(in the rows, 128 means zero)
Known rows, with every step that occurs
kena -> vutiniv -> mugan -> mevop: [142 113 104 144 146 148 193 130  86 146 160  97  95 113  77 127 128 113
 150 119 174 145 153 111  97 129 103 166 102 159 147 172 141 119  96 137
 128 135 117  85 106 142 140 179 140 155 123]
totol -> mevop -> mugan -> liko -> vigib -> dizu -> lizop: [167 128 130 139 212 129 142 112 153 156 131 115 111 108  99  81 138 110
 182  90 168  60 167 132 145 119  79 170 110 170 156 156 150 143  99 138
  95 169  89  77 109 153 137 113 161  99 117]
totol -> mevop -> mugan -> liko -> vigib: [176 126 112 141 182 120 161 106 150 139 163  95 108  95  90  90 139 110
 176 129 163  95 157 128 135 144  93 177 105 166 158 152 148 148  96 139
 110 185  88  84 109 154 144 134 108 101 114]
totol -> mevop -> mugan: [167 124 105 141 156 125 141 110 109 133 222 120 109 106 100 101 116 128
 172 142 143 107 160 126 142 146 113 161 113 165 151 157 152 138 101 132
 105 138 112  95 110 143 134 144 128 118 107]
vilek -> duduta -> filu -> lizop -> dizu -> vigib -> liko -> mugan: [121 105 127 134 104 131 131 119 143 125  72 113 107 128  82  99 150 125
 158  69 142 144 193 129 104 123 123 180 136 171 137 184 152 126 114 154
 131 173 131  83 112 153 158 106 164 118 126]
mugan -> vutiniv -> kena -> lala: [142 133  84 151 134 181 161 124  98 149 181 128  93 122  97 132 139 119
 154 123 170 130 138 124  94 149 110 168  94 162 138 131 148 117  97 149
 143 115  99  86 115 170 135 168 115 144 124]
dizu -> lizop -> filu -> pabov -> kena -> lala: [125 143 105 148 191 167 153 108 113 158 135 141  87 123  62 117 142 118
 152 105 169 158 143 123 138 144 125 147 111 165 135 142 161 123 102 155
 107 119  98  79 110 155 121 132 165 150 124]
vutiniv -> mugan -> mevop -> totol: [159 137 109 147 137 117 174 123  92 148 138  96  93 116  92 113 137 106
 158 131 152 139 164 103 131 139 101 162  91 162 160 171 136 133 108 126
 120 132 111  94 102 147 148 181 111 133 107]
vigib -> liko -> mugan -> vutiniv -> kena: [139 124  90 137 138 164 166 126  98 148 175 123 102 113 100 130 142 123
 157 108 178 119 149 120  76 145 105 172 118 166 144 107 153 126 108 120
 147 103 133  96 118 148 138 161 104 122 130]
lizop -> filu: [131 136 102 132 154 133 153 113 112 133 117 111  86 101  87 106 128 127
 167 125 162 146 154 106  88 142 118 169 113 168 145 156 162 117 101 135
 124 117 146  94 103 139 141 167 137 141 125]
dizu -> lizop -> filu -> pabov -> kena: [127 150 114 144 182 142 148 101  98 155 118 139  82 112  54 122 138 110
 168 105 170 153 145 114 127 146 119 161 111 166 142 123 166 123 103 142
 102 109 101  78 106 138 124 142 158 138 128]
pabov -> filu: [142 134  98 136 123 139 153 117 118 128 182 102  89 114  80 104 139 118
 158 114 167 144 167 126 112 155 124 155 110 161 138 140 154 121  97 146
 134 112 118  93  92 152 140 159 133 137 138]
totol -> mevop -> mugan -> vutiniv -> kena: [169 128  96 150 151 145 147 111  95 152 214 142 106 108  93 133 125 121
 181 134 151 104 137 117 130 147 102 177  84 165 155 128 150 136  98 136
 119 111  93  89 120 154 136 158 110 116 111]
pabov -> kena -> vutiniv -> mugan -> mevop: [145 125  97 155 161 149 205 126 103 152 185 105 103 104  66 131 134  98
 142 110 182 149 139 121 123 151 113 160  97 154 141 158 141 119  98 132
 120 123  99  85 101 143 132 175 143 156 128]
lizop -> dizu: [137 138 119 148 130 141 150 117 100 131 114 102  96  99  95  93 124 119
 169 110 154 126 161 121 104 142 119 171 107 172 144 162 156 105 107 131
 120 109 131  93 107 154 134 158 156 131 128]
mevop -> mugan -> liko -> vigib -> dizu: [162 134 111 146 168 146 156 113 175 156  77  99 104 103 103  90 148 128
 159 105 173  86 165 114 117 138  90 171 118 168 152 162 152 139 106 124
 110 160  80  80 106 142 131 107 131  99 132]
seka -> vigib: [147 133  89 134 122 149 163 112  94 118 146 106  89 103  96  87 121 101
 163 133 164 123 175 121  65 151 131 164 127 171 148 141 139 145 102 136
 116 140 111  83 103 136 133 157 143 131 130]
dizu -> lizop -> filu: [125 138 116 124 176 130 143 112  92 133 112 128  78 112  92 101 131 112
 182 113 169 132 165 113 109 122 107 168 115 170 146 134 162 117 101 146
 118 132 145  86 100 141 139 154 167 140 125]
seka -> vigib -> dizu -> lizop -> filu -> pabov -> kena -> lala: [130 140  97 150 197 193 156 113 129 167  87 144  94 121  67  96 133 116
 144  76 168 131 152 117  92 139 135 140 122 174 139 169 146 140 108 148
  89  98  90  72 113 148 112 116 202 147 135]
mevop -> mugan -> liko -> vigib -> dizu -> lizop -> filu -> pabov: [145 136 128 141 208 152 143 102 156 177   4 127  88 115  72 100 154 135
 173  87 172 108 162  95 121 112  82 172 113 175 159 159 163 141 107 140
  94 151  79  67 116 137 125  86 161 102 131]
masul -> pabov -> filu: [152 124 105 136  86 157 152 118  99 128 175 150  95 122  92 104 142 113
 161 115 171 153 169 123 122 155 122 152 101 157 133 145 145 107  99 150
 141  76 117  92  89 141 141 139 147 140 131]
seka -> vigib -> liko: [139 125  85 125 135 154 166 114 120 128 134 102  95  97  98  84 123 109
 157 124 156 109 176 115  38 137 137 153 131 171 145 144 142 141 107 133
 117 133 138  94 102 130 132 152 142 125 134]
duduta -> filu -> lizop -> dizu -> vigib -> liko: [120 117 134 126 144 132 143 116 151 146  66 104  94 110  82 102 146 124
 177  75 134 127 183 114  55 116 118 175 109 175 138 182 152 112 108 156
 126 164 125  81 110 154 144 141 169 117 122]
totol -> mevop: [149 128 108 140 155 122 145 116  97 126 225 103 104 103  87 103 112 113
 167 128 152 115 153 136 103 150 116 165 110 165 145 153 154 121  94 134
 116 124 131  97 107 150 145 185 130 136 110]
kena -> vutiniv -> mugan -> liko: [148 121 103 148 184 146 172 121 105 150 121  83  95  97  77 118 131 107
 152 136 193 131 153 120 104 123  95 175  98 157 151 158 142 117  90 141
 146 162 104  88 107 152 135 154 139 143 132]
lala -> kena -> vutiniv -> mugan: [127 119  98 156 183 167 191 129 102 139 131 114 102  99  90 143 119 132
 141 133 181 151 156 117 110 130 104 162 114 158 143 158 145 137  99 140
 127 161  79  93 110 166 133 149 159 146 118]
liko -> vigib -> dizu -> lizop: [131 139 129 134 161 142 148 122 132 133  90 106  93 119 106  96 139 115
 164  86 173  95 180 126 108 120  98 164 130 171 140 131 150 131 106 131
 102 135 102  74 104 147 132 134 167 122 131]
liko -> mugan -> vutiniv -> kena: [148 133  94 145 125 157 163 124  73 138 190 126  97 118  97 132 139 115
 163 117 185 133 148 127 104 157 100 182 114 166 146 106 150 130 103 124
 147 109 106  86 119 153 138 165 102 127 126]
kena -> vutiniv -> mugan -> liko -> vigib -> seka: [134 117 108 138 188 147 197 126 151 135  62  71  99  97  77 116 138 125
 150 117 205 111 153 130  74 107  97 179 108 161 148 155 141 130  93 137
 121 164 109  85 111 155 133 131 131 145 147]
vutiniv -> mugan: [143 134 107 139 153 123 155 118  98 131 118 102  97  95  77 120 127 127
 160 142 162 135 165 117 102 124 112 152 112 162 149 147 145 141 100 122
 123 126 109  94 111 147 138 154 128 139 122]
lala -> kena -> vutiniv -> mugan -> liko -> vigib: [135 121 104 157 208 163 212 126 142 146  72  89 102  90  82 132 142 114
 146 120 200 139 153 119 102 127  84 178 108 159 150 154 142 148  95 147
 133 206  54  82 109 174 141 139 138 130 125]
vigib -> dizu -> lizop -> filu -> pabov -> masul: [118 149 110 145 193 157 120 115  88 161  79 145  93 121  59 108 127 134
 159  73 164 132 164  96 108 140 119 162 122 170 135 173 167 117 108 145
  94  87 117  83 108 137 125 139 184 151 141]
mevop -> totol: [155 145 108 147 123 130 146 116 106 131 155  93  88 124 119 101 132 105
 156 142 159 132 173 115 142 156 117 173 107 163 149 139 143 119 109 133
 129 141 118  94  98 148 135 171 115 121 115]
mevop -> mugan -> vutiniv: [159 134 103 147 120 144 148 108 102 144 192 149  95 113 104 106 134 118
 169 144 161 123 159 110 121 148 104 172 102 166 143 125 162 124  99 134
 132 132 106  82 103 135 124 136 119 110 123]
filu -> lizop -> dizu -> vigib -> liko -> mugan: [137 116 128 124 145 130 145 122 122 133  94 100 105 115  90  88 144 109
 167  81 162 134 174 109 121 142 109 176 138 180 146 158 148 115 110 131
 130 157 160  80 114 150 131 132 156 110 130]
lizop -> dizu -> vigib -> liko -> mugan -> vutiniv -> kena: [139 120 113 138 142 163 162 128 109 145 108 117 109 104 106 100 150 111
 175  74 178 111 152 119  89 139 100 183 104 177 145 132 146 111 116 125
 143 101 140  83 125 152 135 153 135 115 135]

Rows
[140 135 108 132 155 156 143 118  95 133 116 124  92 117 104  79 120 100
 168  94 167  87 184 127  74 125 117 157 131 175 147 144 141 138 105 135
 100 123 112  76 104 135 127 135 193 129 133]
seka -> vigib -> dizu -> lizop
[138 131 108 131 182 121 182 118 152 131  49  83 101  87  69 109 142 129
 165 119 189 100 155 133  66 111  97 167 109 166 152 150 148 143  97 125
 110 154 108  91 113 154 145 129 116 134 141]
vutiniv -> mugan -> liko -> vigib -> seka
[159 129  81 152 137 184 158 118 112 156 176 144  99 124 111 131 143 131
 159 138 162 123 144 113 134 145 107 164  95 163 143 132 145 135 103 146
 133 129  81  84 118 161 125 130 114 125 121]
mevop -> mugan -> vutiniv -> kena -> lala
[144 112 129 125 102 150 141 117 135 143  77 148 101 123  78  91 155  99
 174  69 155 153 172  95 125 139 119 162  97 171 137 171 141  91 104 161
 138  98 150  80  94 147 136 117 180 121 139]
masul -> pabov -> filu -> lizop -> dizu -> vigib -> liko
[152 120 133 133  89 143 138 116 108 133  92 150  97 130  76  94 153  91
 180  78 163 167 172 103 155 151 113 173  93 171 139 172 138  94 100 164
 137 105 121  70  94 153 136 121 179 127 136]
masul -> pabov -> filu -> lizop -> dizu -> vigib
[134 119  95 159 208 164 193 124 111 153 118 106 100  91  79 135 127 115
 147 129 193 137 146 121 103 131  87 172 102 157 150 164 149 129  91 147
 140 185  71  91 107 167 141 149 150 139 121]
lala -> kena -> vutiniv -> mugan -> liko
[149 104 130 123 104 150 147 126 121 135 100 148 110 131  87  85 160 103
 167  62 171 161 180 106 145 146 114 163 119 172 138 166 137 104 110 149
 145 103 153  81 101 150 136 105 176 117 137]
masul -> pabov -> filu -> lizop -> dizu -> vigib -> liko -> mugan
[119 139 124 140 180 153 126 112 102 166  68 135  83 123  69 116 126 139
 164  85 161 128 158 101  90 118 106 161 119 174 147 159 169 114 105 136
  99  92 120  81 114 134 126 136 184 137 128]
vigib -> dizu -> lizop -> filu -> pabov
[156 139 104 147 111 129 168 120  96 142 186  98  87 130 110  99 137  94
 159 121 154 131 164 113 127 163 107 176  99 164 153 162 148 111 108 136
 122 137 124  91  94 142 147 195 111 127 110]
mugan -> mevop -> totol
[126 145  97 140 186 169 133 113  85 155  61 147  91 114  59  89 123 117
 161  72 164 128 175  94  75 141 134 160 130 177 142 175 150 142 110 148
  84  96 106  74 109 133 120 129 198 148 147]
seka -> vigib -> dizu -> lizop -> filu -> pabov -> masul
[176 125 103 144 180 122 143 105 119 147 207 112 108  98  89  91 124 111
 179 137 157  91 149 130 134 149  97 172  99 164 158 162 156 129  93 138
 117 164 108  95 107 147 143 145 121 111 111]
totol -> mevop -> mugan -> liko
[143 116 127 129 127 140 150 124 130 146 140 127 101 126  71  88 162  95
 167  61 170 157 167 105 121 149 106 177 108 177 139 146 155 106 100 150
 157 124 158  75 102 161 131 136 150 108 146]
pabov -> filu -> lizop -> dizu -> vigib -> liko -> mugan -> vutiniv
[129 124 138 134 133 125 141 113 126 137  80 106  89 114  80 105 145 115
 183  84 141 141 183 121  82 128 112 186 104 175 140 182 149 115 103 160
 126 171  96  71 110 159 145 146 167 123 117]
duduta -> filu -> lizop -> dizu -> vigib
[127 126 128 128 133 124 141 115 123 125  69 108  96 119  79  97 130 116
 182  86 160 119 161 117 100 135 113 185 114 181 144 171 155 100 101 142
 102 141 153  76 111 147 130 135 168 132 140]
filu -> lizop -> dizu -> vigib -> seka
[127 136 112 136 173 167 139 109  96 158  49 135  81 118  69  96 122 122
 166  86 161 123 170  99  57 118 120 159 126 180 153 162 152 140 107 139
  91  98 111  73 115 129 122 128 196 135 134]
seka -> vigib -> dizu -> lizop -> filu -> pabov
[140 131  81 144 145 175 160 124 110 138 149 101  95 119 101 130 135 131
 150 127 164 125 149 128 109 147 119 156 113 161 141 145 140 128 105 143
 125 126  97  93 118 168 138 160 126 149 122]
vutiniv -> kena -> lala
[144 138 112 145 165 143 160 119 163 149  81  81  99 101  89  92 144 115
 156  91 180  95 160 124  79 143  93 175 116 168 146 158 155 122  99 126
 121 146  97  82 102 149 142 150 133 116 135]
mugan -> liko -> vigib -> dizu
[135 123 107 121 143 137 148 116 138 128 138  99  99 103 105  87 137 113
 165 111 165 107 171 122  79 140 116 162 122 168 136 140 152 114 106 133
 126 147 147  86 103 126 137 161 133 122 130]
dizu -> vigib -> liko
[140 135 118 140 121 133 144 115 115 140 112 104  87 120  56 110 141 110
 165  90 148 163 163 103 136 149 121 168 103 171 147 167 154 109  97 156
 130 118 126  86  97 173 132 142 162 128 139]
pabov -> filu -> lizop -> dizu
[124 143 118 152 203 178 161 118 167 166  60 128  96 125  68 112 152 132
 139  68 173 139 148 117 127 135 118 146 121 170 134 157 154 132 109 144
  90 112  80  71 113 161 117 116 174 141 133]
liko -> vigib -> dizu -> lizop -> filu -> pabov -> kena -> lala
[143 122 101 165 167 161 210 134  97 155 154 109  98 120 106 137 130 109
 138 122 170 155 156 103 136 142  94 172  94 158 155 181 137 130 107 144
 125 167  82  92 102 165 144 180 139 140 103]
lala -> kena -> vutiniv -> mugan -> mevop -> totol
[123 139 122 134 167 142 137 104  82 148  93 133  74 120  65 117 131 125
 175 115 162 151 160 104 104 123 109 167 116 171 148 136 168 122 102 148
 109 119 119  80 112 137 130 144 158 138 124]
dizu -> lizop -> filu -> pabov
[136 120 100 130 144 143 160 125 114 128 178 101 105 109 107  99 133 130
 148 116 171 120 171 129  87 147 116 155 147 166 139 135 155 129 110 116
 133 130 154 103 109 138 137 150 124 123 125]
vigib -> liko -> mugan
[153 130 102 133 159 135 171 108 168 133  89 102 100 102  99  93 146 133
 170 123 181  86 161 130  99 133  99 176 118 168 150 145 157 139 103 132
 101 174 104  86 108 140 133 101 113 110 139]
mevop -> mugan -> liko -> vigib -> seka
[141 131 131 134 130 121 135 112 111 131  82 104  92 115  77  96 137  96
 181  96 154 142 167 104 128 146 108 187 110 178 147 162 148 107 101 146
 121 158 128  69 107 153 131 149 161 119 128]
filu -> lizop -> dizu -> vigib
[136 146  92 153 133 151 137 110  76 138 162 120  97 113  57 116 126 124
 149 118 160 149 163 114 110 171 133 165 124 163 133 153 158 124 104 142
 110 117  91  87 108 140 128 160 122 144 136]
filu -> pabov -> masul
[140 120 106 145 161 149 170 126  96 135 132  91  97 106  86 129 123 122
 146 140 180 145 163 115 112 122 112 164 111 158 144 152 138 126  97 136
 134 137 110  90 109 149 126 153 145 149 128]
kena -> vutiniv -> mugan
[149 136 123 131 215 140 150 110 166 162  23 121  92 106 100  84 154 123
 180  86 179  91 167 102 128 111  80 173 113 173 157 158 158 138 107 139
 104 161 105  74 104 141 132  94 167 105 133]
mevop -> mugan -> liko -> vigib -> dizu -> lizop -> filu
[131 126 107 123 135 131 150 117 127 112 139 106  98 112 103  90 128 126
 173 110 178 100 163 142  76 140 116 173 121 170 135 144 155 111 102 134
 106 137 144  83 107 126 137 151 138 140 137]
dizu -> vigib -> seka
[141 140  93 146 123 155 156 116  84 147 161 127  88 111  88 139 134 111
 170 124 170 125 141 116  85 150 105 181  92 164 146 109 154 116  98 135
 140 102 102  85 112 151 137 177 110 131 128]
mugan -> vutiniv -> kena
[126 147  92 146 161 149 140 110  89 147 114 128  92 107  49 118 128 135
 153 110 159 167 154  93  98 165 134 168 117 167 137 171 164 123 105 146
 110 104 117  91 108 139 131 163 132 153 139]
lizop -> filu -> pabov -> masul
